Each row was made from one path, in order. Every step used is in the known rows, and no mark comes twice. Write each row's path.
Known rows:
p/w/y/h: [ 0.479  2.798 -0.136 -2.581  0.646  2.200 -1.854 -0.576 -1.174  0.273
  1.273  2.780 -1.566  0.276  3.549  5.320 -0.655 -1.566 -0.530 -3.819
  2.993 -2.377 -0.483]
w/y/h/p: [-1.222  2.511  0.428 -3.564 -0.438  1.015  1.400  2.632  2.254 -0.719
  1.079  0.864 -3.393  3.454  1.663  4.275 -0.434 -2.470 -1.233 -2.082
 -0.253  1.673  2.573]
a/c/y: [ 1.284  0.201 -2.943  1.799  1.969  0.784  0.119  3.498 -2.142  0.601
  4.960 -1.392 -2.447 -4.407  2.303 -0.049  0.614  2.224  0.582 -1.996
 -3.851  0.646 -0.746]
c/y/h/p: [-0.664  0.776 -1.924 -0.763  1.686 -2.328  1.313  6.292  2.640  0.078
  3.531 -0.351 -4.498  3.796  1.581  3.082 -1.459 -1.235 -2.066 -1.491
 -3.951 -0.850  1.263]
c/y/h/p/f/a/w: [ 0.315  1.056 -1.853  0.607  3.567 -3.510  1.175  4.399  0.278 -1.272
  4.737  1.995 -0.990  1.972 -0.276  1.786  4.544 -2.638  1.490 -1.610
 -1.389 -1.177  0.549]
p/f/y/h/a/w: [-0.373 -1.671  1.271  4.802  6.062 -2.263  1.591  3.195 -0.214 -3.567
  1.809  1.668  0.275  0.062 -0.729  1.169  5.034 -4.290  2.954 -0.614
  3.123  0.169  3.884]
a/w: [-0.177  0.636 -0.119  1.520  1.900  0.195 -0.710 -1.904  0.017 -2.063
  1.666  1.909  0.884 -3.257  1.130 -1.717  2.077 -2.111  2.582 -2.151
  0.757  0.565  0.049]
c/y/h: [ 0.336 -0.160 -3.484  0.017  4.293 -0.131  0.385  4.733  0.336  1.613
  3.170 -0.588 -5.265  2.923  2.303  4.469 -2.612  0.581 -2.763 -1.466
 -2.348 -2.636 -0.656]
y/h/p: [-1.981  0.304  0.542 -1.919 -0.921 -1.756  1.484  4.339  3.379 -0.117
  1.065  0.958 -2.697  4.096  0.153  1.938  0.727 -3.048 -0.572 -0.074
 -1.512  0.786  1.896]
p/f/a: [ 0.960 -0.236  0.203  0.314  0.043 -1.063  0.614 -0.381 -2.568  0.677
 -0.773  0.585  2.664  1.479 -3.006  0.294  3.924  0.545  1.319  2.243
  2.030 -1.052 -0.923]
w/y/h/p/f/a: [-0.068  2.192  0.496 -3.671 -0.337 -0.195  1.817  2.748 -0.136 -0.228
  0.652  1.508 -0.553  5.128 -1.215  4.676  3.544 -1.649  0.023  0.041
  1.332  0.641  1.507]
y/h/p/c: [-1.448  0.439  0.470 -3.136 -2.511 -2.736  1.996  7.207  2.264  0.156
  0.670  1.276 -3.669  0.864  1.836  1.143  2.751 -3.586  1.894  1.004
  2.488  1.267  0.478]
a/c: [-0.386 -0.229 -0.319  0.732 -0.202  1.078  0.028  1.458 -0.969  0.144
  2.133 -0.314 -0.702 -3.818  1.310 -1.304  2.633  0.336  1.764 -0.449
 -1.492  2.634  0.247]
p/f: [-0.526  0.882  0.940  0.598 -0.049 -1.460  0.646  0.842 -0.578  0.210
  0.171  1.381  1.782 -2.006 -1.462 -1.610  2.853 -0.201 -0.348  0.803
  1.252  0.360 -0.538]
p/c/y/h/a: [-0.349 -0.340 -2.321 -1.569  2.828 -2.943  0.591  8.052 -0.455 -0.384
  4.503 -2.018 -5.787  1.793  2.145  3.753  0.762 -1.600 -1.515  0.215
  1.946 -2.387  1.463]
p/w/y/h/a/c: [-1.136  1.316  1.252 -2.333  1.022  1.323 -2.272  0.944 -1.794 -1.553
  5.079  0.468 -1.770 -2.085  3.246  4.402  3.141 -3.022  0.460 -3.554
  1.827 -0.279  3.708]
h/p/w/y: [ 1.207  4.049  2.037 -2.712 -3.890 -0.396 -1.532 -2.153 -0.219 -2.679
  1.354  2.023  2.787 -2.638  1.518  1.441  0.555 -1.787  0.995 -3.988
  1.947  0.507  1.243]
p/h/y: [-1.118  1.974  0.302  1.367 -0.925 -0.680  2.065 -1.321  1.779  2.382
 -1.863  0.143  5.116  0.333 -0.749  2.133 -0.281 -1.735  1.641  1.364
 -0.028  2.860  1.098]
f/a/h: [ 3.037  0.468  0.739  0.760  1.433  0.918  2.131 -0.720  0.040  0.937
  0.458 -0.328  0.950  1.566 -2.821  2.285  2.713 -0.043  3.179  1.735
  0.312  1.423  0.580]
h/p/c/y: [ 1.078  1.834 -1.609 -1.455 -2.200 -3.688  1.340  6.263  0.133 -0.806
  2.443 -1.017 -1.620 -3.153  1.624 -0.388  0.943 -0.024  1.248 -0.422
  0.217  0.690 -0.594]
a/h/y: [-1.762  1.519 -0.181  2.501  2.333  0.933  2.300 -2.254  3.265  2.668
  0.348  0.689  1.860 -2.322 -1.592  2.731 -0.290 -2.556  1.952 -0.866
 -2.424  4.735  2.455]

Write each row's path:
[ 0.963  1.425  3.101  1.302  0.593 -2.717  0.443 -1.188  1.298 -3.701
  2.607 -0.321  4.824 -0.693 -1.195 -1.308  4.979 -3.860  2.255  1.024
  3.039  0.475  4.243] | p/h/a/w
[-1.712  3.074  0.915 -2.745 -0.501 -0.311  2.085  3.455  1.630 -0.830
  1.084  2.476 -1.255  1.736  0.125  2.764  2.289 -3.217 -1.657 -1.092
  0.797  2.442  2.331] | w/y/h/p/f
[ 0.500  1.551 -0.232 -2.793  1.616  1.295  0.884  0.023  0.621 -2.357
  2.140  1.866 -1.307  3.340  0.973  4.527  2.491 -3.391  2.878 -3.051
  0.715  1.005  2.279] | f/a/w/y/h/p
[ 0.091  1.559 -1.242 -0.219 -0.233 -2.059 -0.941  5.844  0.047 -0.049
  6.318  1.248 -2.792 -2.438  4.034  1.603  2.362 -1.499  1.033 -4.038
 -3.300 -0.487  0.159] | a/c/y/h/p/w
[-0.701 -0.775 -2.034  1.077  6.671 -1.806 -0.614  3.174  0.835 -2.516
  6.547 -0.837 -3.687  1.496  1.996  2.771  0.437 -3.021 -1.342 -2.848
 -1.309 -2.740  3.265] | c/y/h/a/w
[-0.302  0.051 -2.268 -0.171  5.037 -2.874 -0.085  5.923 -0.454 -2.203
  6.050 -0.300 -4.695 -1.389  3.143  1.950  2.837 -3.134  0.852 -1.719
  2.714 -2.184  1.567] | p/c/y/h/a/w
[ 2.030  1.204 -2.861 -0.441  0.486 -1.420  0.304  5.000 -2.350  0.723
  2.386 -0.887 -2.373 -3.435  2.486  0.784  0.148  1.642  0.730 -0.257
  1.975 -0.940 -2.399] | p/c/y
[ 0.019 -0.536 -3.708  0.619  4.138  1.033  0.295  6.285 -0.854  1.764
  5.571 -0.847 -6.084 -0.807  3.359  2.569 -0.011  1.028 -0.715 -1.737
 -4.557  0.109 -0.358] | a/c/y/h
[ 0.755  1.793 -0.883 -1.212  4.382  2.104  0.283 -0.644 -2.316 -0.505
  2.009  3.196 -0.236  1.023  0.465  4.015  4.517 -2.424  1.781 -1.781
  3.399 -0.543 -0.426] | p/f/a/w/y/h
[-0.130  0.344  1.147 -0.351 -2.716 -2.083  1.510  2.814 -1.340 -0.854
  2.111  0.474  2.447 -1.529 -2.339 -2.331  7.670 -0.697  3.908  1.895
 -0.999  3.579  1.092] | h/p/f/a/c
[ 1.791  3.434  0.787 -1.308 -1.207  1.961 -2.381 -3.423 -2.250 -1.067
  0.648  2.059  1.951 -3.254  2.251  2.734 -0.084 -0.377  0.591 -3.963
  3.329 -1.404 -0.674] | p/w/y
[-0.295  2.170 -1.202 -1.188  4.229  3.277 -0.218 -0.428  0.229 -1.034
  2.457  2.422 -2.882 -0.595  3.434  3.685  0.666 -3.059  0.558 -3.936
  1.488  0.386  0.751] | a/w/y/h
[ 0.649 -0.374  0.438  0.214 -0.859 -2.249  3.527  8.800  1.071 -1.078
 -1.685  0.520 -3.228  0.976  2.314  2.478  2.398 -1.985  5.089  0.994
  3.397  1.624  0.241] | f/y/h/p/c
[-0.985  2.964  0.409 -1.919  1.679  1.107  0.614  0.633  2.505 -2.623
  2.999  2.542 -1.796  0.011  2.513  2.636  1.237 -4.667  1.132 -3.915
  0.227  2.105  2.717] | a/w/y/h/p
[ 1.320  0.680 -1.461  0.971 -0.535 -2.596  1.388  4.676 -2.296 -0.490
  4.917 -0.650  0.820 -2.271 -1.704 -0.568  5.662  1.201  2.470  0.013
 -3.599  1.886  0.783] | h/p/f/a/c/y
[-0.294  1.638 -1.134 -2.721  2.203  3.040  0.416  1.326  0.113  0.750
  0.782  0.507 -3.885  2.761  2.483  5.318 -1.527 -0.991 -1.704 -2.193
  0.971 -0.349  0.608] | w/y/h
[ 3.170  2.100  3.390 -0.412 -3.162 -2.332  0.457 -1.742  1.128 -0.708
  1.531  1.821  4.055 -0.252 -1.912  1.334  4.621 -2.671  4.729 -0.203
  0.946  0.950  1.662] | f/a/h/p/w
[ 0.239 -0.969 -1.627  1.472  2.793 -1.081 -0.503  3.521 -1.518 -1.582
  6.497 -3.587 -1.869 -2.575  0.760  0.033  1.857  0.801 -0.596 -1.167
 -3.113  0.843  3.412] | h/a/c/y
[ 0.275 -1.181  0.808  1.414  0.779 -1.245  2.894  6.046  2.035 -1.576
 -1.300  0.003 -2.353  4.206  0.801  3.339  0.270 -1.842  2.918  0.021
 -0.571  1.460  2.225] | f/y/h/p
[ 0.478  1.648 -1.091 -0.631 -0.015 -3.076 -1.189  4.556  1.123 -0.324
  4.116  1.176 -2.354  1.331  2.641  3.216 -0.689 -1.813 -1.118 -3.631
 -1.496 -3.197 -0.023] | c/y/h/p/w
[-1.452  0.414  0.202 -2.678  2.828  1.209  0.094  1.547  0.451 -1.116
  2.457 -1.234 -3.402  4.599  0.607  5.759 -0.437 -2.629 -2.710 -1.334
  1.545 -0.434  4.213] | w/y/h/a
[ 2.819 -1.039 -3.822  0.980  2.016  1.050 -0.087  2.720 -3.965  0.750
  4.146 -2.309 -1.746 -0.959  0.945  1.773  1.377  3.471  2.183 -0.612
 -3.437 -0.185 -1.190] | f/a/c/y
[-1.054 -1.237 -1.985  0.096  4.788 -1.806  0.170  4.928  0.801 -0.533
  5.162 -2.477 -4.752  5.093  0.902  4.596 -1.461 -1.110 -4.051 -0.981
 -1.539 -3.043  3.080] | c/y/h/a
[ 1.094  1.115  3.150  0.222 -1.407 -2.801  0.792  1.139  1.266 -1.780
  0.579 -2.222  3.761  2.518 -2.203  0.888  2.878 -1.848 -0.032  3.439
  2.229  0.047  3.940] | p/h/a
[ 0.166  0.427  1.518 -0.722 -2.587 -3.202  1.632  1.297 -0.157 -0.959
 -0.126  0.759  3.505  2.513 -4.122 -0.584  5.078 -0.967  1.718  2.053
  0.670  1.100  0.628] | h/p/f/a
[-1.427  3.881  1.150 -1.497  1.716 -0.187  1.319  1.245  1.855 -2.083
  3.028  4.265 -0.125 -2.151  1.170  1.226  4.463 -5.019  0.655 -3.254
  1.184  2.611  2.355] | a/w/y/h/p/f
[ 1.126 -1.971 -0.420  2.493  3.587  0.973  2.210  4.623 -0.230  0.388
 -1.875  0.285 -2.961  3.587  1.721  4.226 -0.707 -0.387  2.298 -0.084
  0.748 -0.417  0.083] | f/y/h
[-1.023  0.304 -2.374 -0.177  1.494 -1.125  1.095  7.627  1.360  0.275
  5.844 -0.834 -5.036 -0.179  2.813  1.726  1.386 -0.939 -0.178 -1.987
 -5.861  1.932  1.468] | a/c/y/h/p
